Every row comes from one small tree of marks. The marks that hang from a mark follow it in brackets, in the order of their numbers. Every link used is in the known rows. Which tree was each row made from?
Known rows
z_455[z_179[z_675 z_703] z_397]: [-2.320 -1.733 -4.552 -3.306  0.272  1.221 -0.444 -2.964 -2.606 -1.224
  3.024 -0.343 -3.663  3.035 -0.345  3.347  0.914  2.195 -5.826  0.380
  2.916]
z_397[z_455[z_179 z_709]]: [-1.192 -0.741 -2.652 -1.165  0.809  2.871  1.322 -0.869 -2.717  2.834
  0.942 -0.092 -2.707  0.730 -0.169 -0.410 -1.687  1.452 -2.866  0.436
  2.411]
z_47[z_277 z_703]: [-1.744  2.200  0.446 -0.218 -0.333 -0.292 -1.237  1.540 -1.483  1.210
 -1.205 -1.830  4.214  0.461 -1.552  0.925  0.105  1.261  1.153 -2.069
  0.497]
z_397[z_455[z_179]]: [-0.879 -2.091 -1.734 -1.949  0.945  2.105  2.656 -0.515 -1.453  1.509
  0.003  0.490 -1.887  0.005  0.476 -2.046 -1.435  0.823 -2.087 -0.980
  0.501]
z_703[z_47[z_277] z_179]: [-0.107  0.915 -0.549 -5.075 -1.117 -1.788 -0.042 -0.028 -0.921  1.827
 -2.465  2.312  2.933 -0.599 -1.721  0.541  1.609  2.847  0.565  0.778
 -0.089]
z_397[z_455[z_179[z_675 z_703] z_709]]: [-2.505 -1.417 -3.407 -1.820  0.359  2.220 -0.162 -2.184 -3.864  2.418
  3.267 -0.322 -4.165  1.729 -1.111  1.372 -0.091  4.348 -5.922 -0.718
  3.400]
z_47[z_277 z_703[z_179]]: [-1.677  2.012 -0.356 -2.981 -0.486 -0.328 -0.769  0.975 -1.227  1.651
 -1.867  0.650  4.551  0.774 -2.110 -0.514  0.601  2.815  1.222 -0.025
 -0.235]
z_703[z_179[z_455[z_397 z_709] z_675] z_277[z_47]]: [-2.585  0.470 -2.029 -4.424  0.484 -1.638 -0.776 -4.552 -3.200  2.836
 -0.234  1.107 -3.430  0.951  0.454  4.140  1.347  6.623 -6.215  3.030
  4.956]
z_179[z_455[z_397 z_709] z_675 z_703[z_277]]: [-3.691  1.055 -2.076 -1.212  0.847 -0.719 -2.600 -3.159 -3.461  3.087
  4.035 -1.548 -2.735  2.063 -0.973  4.281  0.198  5.869 -6.990  0.407
  6.412]
z_277[z_47[z_703[z_179[z_455]]]]: [-0.276  0.078 -0.853 -3.915  0.946  1.069  2.113 -1.440 -1.829  1.067
 -0.415  1.591  1.720  0.368 -1.323  0.321  1.772  3.777 -3.185 -0.448
 -1.172]
z_703[z_47 z_179[z_455[z_397 z_709] z_675] z_277]: [-1.698  0.397 -1.994 -5.453  0.111 -1.852 -1.017 -3.482 -4.170  3.964
  0.683  1.013 -2.297  0.287 -1.704  4.248  0.773  7.235 -5.569  3.520
  4.904]
z_703[z_179 z_277]: [-0.950  1.542  0.398 -2.338 -1.307 -2.568 -0.295 -0.407  0.738  2.152
 -1.037  3.335  1.378 -0.149  0.184 -1.965  0.578  2.288  0.490  2.582
  0.917]
z_277[z_47[z_703[z_179[z_455[z_397 z_709] z_675]]]]: [-1.610 -0.026 -3.083 -4.725  1.313  1.124 -0.209 -3.616 -5.477  1.507
  0.742 -0.615 -1.973  1.775 -1.605  5.368  1.689  6.467 -6.637  2.092
  2.684]
z_277[z_47 z_703[z_179[z_455[z_397] z_675]]]: [-1.423 -1.201 -0.766 -3.580  1.257  0.657  0.208 -4.966 -2.439 -0.450
 -0.689  1.094 -3.407  1.919 -0.117  3.731  2.897  4.736 -7.123  1.600
  1.838]
z_179[z_455 z_675]: [-1.256 -3.042  0.396 -0.886  1.866  1.061  0.391 -1.793 -0.760  0.964
  0.221 -1.958 -3.072 -0.529 -0.904  0.443 -0.464  3.815 -3.072 -2.124
  1.672]
z_277[z_703[z_47 z_179[z_455[z_397 z_709] z_675]]]: [-1.104  0.163 -1.663 -4.120  0.603  1.172 -1.419 -4.502 -4.348  1.900
  1.203  0.406 -3.161  2.022 -2.822  5.516  1.933  5.956 -7.114  3.359
  3.518]
z_47[z_703[z_179[z_455[z_709]]]]: [-1.036  0.917 -1.471 -2.227  1.196  2.644  0.165 -0.715 -2.650  3.146
  1.415 -0.046  1.009  1.223 -3.017  0.206 -0.566  4.315 -2.520  1.216
  1.498]
z_47[z_703[z_179[z_455[z_397 z_709] z_675] z_277]]: [-3.260  1.381 -1.631 -3.576  0.797 -0.369 -1.655 -2.527 -4.658  4.139
  1.376 -0.695 -0.784  1.492 -1.975  3.089 -0.086  7.100 -4.960  2.791
  4.985]

Which tree is each row?
[-0.944 -0.418 -0.197 -5.511 -1.095 -2.389 -0.994 -1.096 -1.556  1.343
 -2.920  1.379  0.889 -0.873 -1.984  1.879  2.200  4.866 -0.336  0.502
  0.677]  z_703[z_47[z_277] z_179[z_675]]
[-1.040 -1.455 -0.406 -4.291  0.933  0.652  1.080 -2.443 -2.529  0.914
 -0.954  0.835 -0.503  0.042 -1.269  1.609  2.188  6.081 -4.292 -0.749
 -0.245]  z_277[z_47[z_703[z_179[z_455 z_675]]]]
[-2.486  0.421 -1.466 -2.680  0.536 -0.173 -2.230 -1.948 -3.419  3.318
  2.068 -1.845 -0.351  0.533 -3.474  4.457  1.488  6.453 -5.238 -2.984
  4.146]  z_179[z_455[z_709] z_675 z_703[z_47[z_277]]]
[-0.373  0.195 -0.462 -3.709 -0.976 -1.244  0.081 -1.643 -2.492 -0.350
 -1.367  1.733  0.486  0.393 -0.803  2.561  3.089  4.419 -2.327  1.031
 -1.251]  z_277[z_47[z_703[z_179[z_675]]]]
[-2.172 -1.477 -2.205 -1.418  2.062  1.629 -1.145 -3.008 -3.567  1.608
  1.784 -3.293 -4.617  1.173 -0.873  4.197 -0.932  4.359 -5.279  0.791
  4.720]  z_179[z_455[z_397 z_709] z_675]
[-3.346  1.607 -2.471 -1.966  0.417 -1.550 -1.893 -4.450 -3.810  2.134
  3.072 -0.374 -2.894  1.908  0.251  5.855  2.013  5.870 -8.621  0.216
  5.537]  z_179[z_455[z_397 z_709] z_675 z_703[z_277[z_47]]]
[-3.690  1.588 -4.455 -2.048 -1.112 -0.622 -2.641 -3.346 -3.319  1.781
  3.631  0.075 -3.254  3.397 -0.232  4.309  0.455  3.685 -6.167  2.023
  6.347]  z_455[z_179[z_675 z_703[z_277]] z_397 z_709]
[-0.740 -0.569 -0.434 -3.038  1.438  2.011  1.498 -0.256 -1.365  2.124
  0.590  0.512  1.756  0.415 -2.434 -1.375 -0.125  3.783 -1.802 -0.237
 -0.374]  z_47[z_703[z_179[z_455]]]
[-2.898  3.065 -4.893 -1.558 -1.137  0.038 -1.778 -2.161 -2.431  1.856
  4.093  0.819 -1.093  3.685 -0.038  3.257 -0.031  1.615 -5.360  2.388
  5.413]  z_455[z_179[z_703[z_277]] z_397 z_709]
[-1.231 -1.211  0.924 -2.335  0.684  0.651  0.133 -4.225 -0.681  0.064
 -1.459  1.725 -2.588  1.039 -0.533  1.401  2.957  4.972 -5.256  0.007
  0.427]  z_277[z_47 z_703[z_179[z_455 z_675]]]
[-1.583  0.420 -2.215 -3.493 -2.277 -2.349 -0.673 -2.126 -1.397  1.346
  1.957  2.136 -0.778  0.824 -1.041  2.488  2.443  4.069 -4.716 -0.583
  2.533]  z_455[z_179[z_675 z_703[z_47 z_277]]]
[-2.247  0.523  0.032 -3.291 -0.369 -0.897 -1.602  0.007 -2.229  1.565
 -2.288 -0.337  2.414  0.708 -2.346  0.577  1.216  4.844  0.226 -0.164
  0.804]  z_47[z_277 z_703[z_179[z_675]]]
[ 0.187  2.069  0.172 -4.295 -1.974 -3.386  0.116 -0.583 -0.248  2.452
 -1.103  4.101  2.206 -1.037 -0.679  0.015  1.818  3.085 -0.294  2.741
  0.187]  z_703[z_47 z_179 z_277]
[-2.356 -0.180 -1.497 -2.356  1.426  1.996 -1.867 -4.459 -3.327  1.578
  1.141 -0.540 -4.147  2.788 -1.881  3.516  0.473  5.139 -6.347  3.301
  4.371]  z_277[z_703[z_179[z_455[z_397 z_709] z_675]]]
[-2.583  3.145 -2.662 -1.662  0.559 -0.865 -1.078 -3.264 -2.942  2.369
  3.553  0.357 -0.729  2.201  0.366  4.596  1.366  3.718 -7.542  0.437
  4.762]  z_179[z_455[z_397 z_709] z_703[z_277[z_47]]]
[-2.422  2.032 -4.779 -3.926 -2.019 -1.808 -2.139 -3.319 -4.248  2.018
  3.650  1.000 -2.324  2.526 -1.195  6.417  1.947  4.383 -7.034  2.213
  5.613]  z_455[z_179[z_675 z_703[z_47 z_277]] z_397 z_709]
[-0.565  2.111  0.150 -3.003 -1.742 -3.259  0.457 -1.563  0.538  1.260
 -2.009  4.357  1.315 -0.196  1.444 -0.180  2.356  2.412 -1.117  2.153
  0.240]  z_703[z_179 z_277[z_47]]
[-1.705  1.948 -2.423 -1.713 -1.954 -1.550  0.430 -2.008  0.200  0.324
  1.506  3.183  0.262  1.919  1.422  1.175  2.352  1.207 -4.254 -0.853
  1.654]  z_455[z_179[z_703[z_277[z_47]]]]
[-2.619 -0.701 -2.191 -4.763  1.370 -0.506 -0.950 -2.517 -3.939  1.349
  1.626 -1.956 -0.405  0.747 -2.474  5.016  1.752  5.693 -6.454 -2.747
  3.482]  z_179[z_455[z_397] z_675 z_703[z_47[z_277]]]
[-0.827  1.589 -6.117 -4.116 -0.834  1.151 -0.542 -2.254 -4.244  0.519
  4.516  0.765 -1.293  3.188 -1.829  5.763  1.424  1.452 -6.386  2.080
  3.338]  z_455[z_179[z_703[z_47]] z_397 z_709]
